Known rows, with every step that occurs
vita -> felo -> zarir: [-49 -19  -4  -2   2  13  10  -9   1   5 -13 -15  -6  11   9  23   9 -39
  -5 -19 -10]
zufu -> vita: [-40   1   5 -16  10  12  22  -6   1  -6 -25 -17  -7   5  19   9  -2  -9
   3 -13 -17]
vita -> zufu -> zarir: [-33 -21  -2  -5   3  21  29  -7 -12   0   1  -9 -10   6  12  23  11 -13
  -8  -6 -18]
felo -> zozokar -> zufu: [  2  -7 -14 -11   2  26  25 -11   2   5 -11 -34 -10  26  -8  16   3 -29
   3  -3 -14]
vita -> felo -> zozokar -> zufu -> zarir: [-15 -19 -14  -4   2  37  14 -27  -7   8   0 -26 -10  20 -10  27  11 -38
 -12 -10 -12]
zozokar -> zufu: [-15 -13  -2  -5   2  18  29   8   0   1 -16 -16  -7  18   9  10   3 -23
   5   1 -15]
bifa -> vita -> felo -> zarir: [-47 -16   2 -11   8  21   6 -26  -5   0 -26 -10   1   1  10  22   9 -30
 -12 -17  -8]
zarir -> bogo -> zozokar: [-11  -7 -10  -9  -2   7  24  18 -16  10 -19 -14   1  16  -9  11   7 -25
  -4 -12 -11]
felo -> vita -> zufu -> zarir: [-21 -25  -2  -4  10  33  22 -32  -8  -6   4   1 -11   0  16  24   6   4
 -12  -4 -15]
bifa -> vita -> zufu: [-22 -10   4 -15   8  21  26 -21  -1  -3 -21  -7   1   2  10  16   7  -6
  -4  -6 -15]
bogo -> zozokar: [-14   0 -10 -14  -4  12  29   7  -8  -5 -22 -34   0  21  -1  11   5 -34
   1 -12 -10]
bifa -> vita -> felo -> zozokar -> ferom: [ -5   1  -3 -18   1  41  13 -30   3  -7 -36 -38   4  21  16  22   6 -26
 -12 -24 -14]
bifa -> vita: [-28   0   5 -19   7  12  26  -6  -8  -9 -36 -20   1   4  20   9   1 -12
  -2  -9 -14]
zozokar -> zufu -> zarir -> bogo: [-24 -28  -2   3   4  20  22  16 -26  14  -4   7 -10   8   4  17   8 -10
 -11   2 -16]
zufu -> zarir -> bogo: [-39 -17  -1  -3   3   6  23  20 -28   9 -11  -4  -8   4  14  16   6 -10
 -11 -10 -18]
zarir -> bogo -> zozokar -> zufu -> vita -> felo: [-13 -18  -5  -3   8  32   4 -15  -3  17 -12   9   0  11 -25  17  11 -26
  -9 -11  -8]
bifa -> vita -> zufu -> zarir -> bogo: [-30 -25   5  -7  11  23  19 -13 -27  11 -10  16  -2  -8   5  23  12   5
 -20  -4 -17]
zozokar -> zufu -> zarir: [-27 -21  -2  -3   2  25  27   4 -17   0  -7 -13 -12  12  12  17   7 -20
  -6   2 -16]
zarir -> bogo -> zozokar -> ferom: [ -1  -7  -6  -6  -8  25  24  26 -15   3 -25 -20   2  27  10  14   7 -19
  -8 -15 -15]

Rows
[-16 -33 -14   6   1  30   2  -5 -10  23  -2   5  -3  18 -29  26  18 -43
 -14  -8  -4] | vita -> felo -> zarir -> bogo -> zozokar -> zufu
[-14 -22  -5 -10   6  31  18 -18 -32  10  -9   7   3  -1 -14  25  16  -7
 -24  -5 -10] | bifa -> vita -> zufu -> zarir -> bogo -> zozokar
[ -7 -12  -5  -8   8  29  14  -2 -11  13 -15   3  -4  12 -19  12   6 -13
  -6  -3 -11] | zarir -> bogo -> zozokar -> zufu -> vita
[  2 -17 -12  -3  -1  20  22  16 -14  15 -12  -5  -1  20 -19  12   9 -26
  -4   0 -10] | zarir -> bogo -> zozokar -> zufu
[-44 -24   2  -1  12  35   0 -29   7   8  -8   3 -11   7  -1  24   8 -27
  -7 -10 -10] | zozokar -> zufu -> vita -> felo -> zarir
[-32 -28  -2   1   4  16  23   4 -21  15   3  10  -8   1   5  24  13  -3
 -13  -6 -19] | vita -> zufu -> zarir -> bogo
[-10 -27 -14   2   1  26  12   8 -19  19  -5   0  -6  18 -23  21  12 -31
 -10   1  -6] | felo -> zarir -> bogo -> zozokar -> zufu
[-57 -14   3  -7  11  21   2 -27   5   3 -16  -6  -8   2  10  22   6 -26
  -7 -21 -11] | zufu -> vita -> felo -> zarir
[-20 -23  -8  -4  10  34   4 -10 -15  17  -7   8  -8  10 -22  20   9 -19
 -12  -2  -7] | felo -> zarir -> bogo -> zozokar -> zufu -> vita
[-12 -17  -3  -6   9  26  24 -28   8  -4  -4  -2  -7   5  14  18   3   1
  -1  -5 -14] | felo -> vita -> zufu
[-13 -14  -6  -4  -7  32  22  22 -32   2 -17 -18  -2  21  13  21  11 -17
 -19 -14 -15] | zufu -> zarir -> bogo -> zozokar -> ferom
[-55 -22   2  -1  13  16  -3 -15  -3  18 -12  13  -6  -3   2  22   8 -17
 -12 -22 -12] | zufu -> vita -> felo -> zarir -> bogo
[-20 -32  -2   2  12  28  17 -21 -17   9   7  21 -10  -4   8  24   8  13
 -17  -4 -15] | felo -> vita -> zufu -> zarir -> bogo
[-23 -14 -10  -6  -1  14  22  14 -33   8 -10 -12  -3  11  -6  17  10 -23
 -15 -11 -12] | zufu -> zarir -> bogo -> zozokar
[ -4 -28 -11  -1   7  36  16 -26 -22   8   8  12  -5   3 -12  26  12   1
 -21  -5  -9] | felo -> vita -> zufu -> zarir -> bogo -> zozokar
[-27 -21  -8  -5   8  43  -1 -34   1   7  -7  -5  -5  14 -20  25  13 -39
 -11 -11  -4] | bogo -> zozokar -> zufu -> vita -> felo -> zarir
[-13 -17  -9  -2  -6  30  13  18 -20   8 -18 -16  -2  25   7  23  10 -25
 -14 -15 -11] | felo -> zarir -> bogo -> zozokar -> ferom
[ -7  -2  -8 -16  11  34  17 -28   6   3 -13 -25 -12  17  -7  15  -1 -17
   1  -5 -15] | felo -> zozokar -> zufu -> vita
[-31 -23 -13   1  -1  16   4  -2 -13  18  -9  -4   0  13 -19  24  16 -43
 -14 -20  -5] | vita -> felo -> zarir -> bogo -> zozokar
[ -5 -21 -14  -3   5  28  19  -4 -23  17   0 -12 -12  15 -12  22   7 -17
 -13  -1 -15] | felo -> zozokar -> zufu -> zarir -> bogo
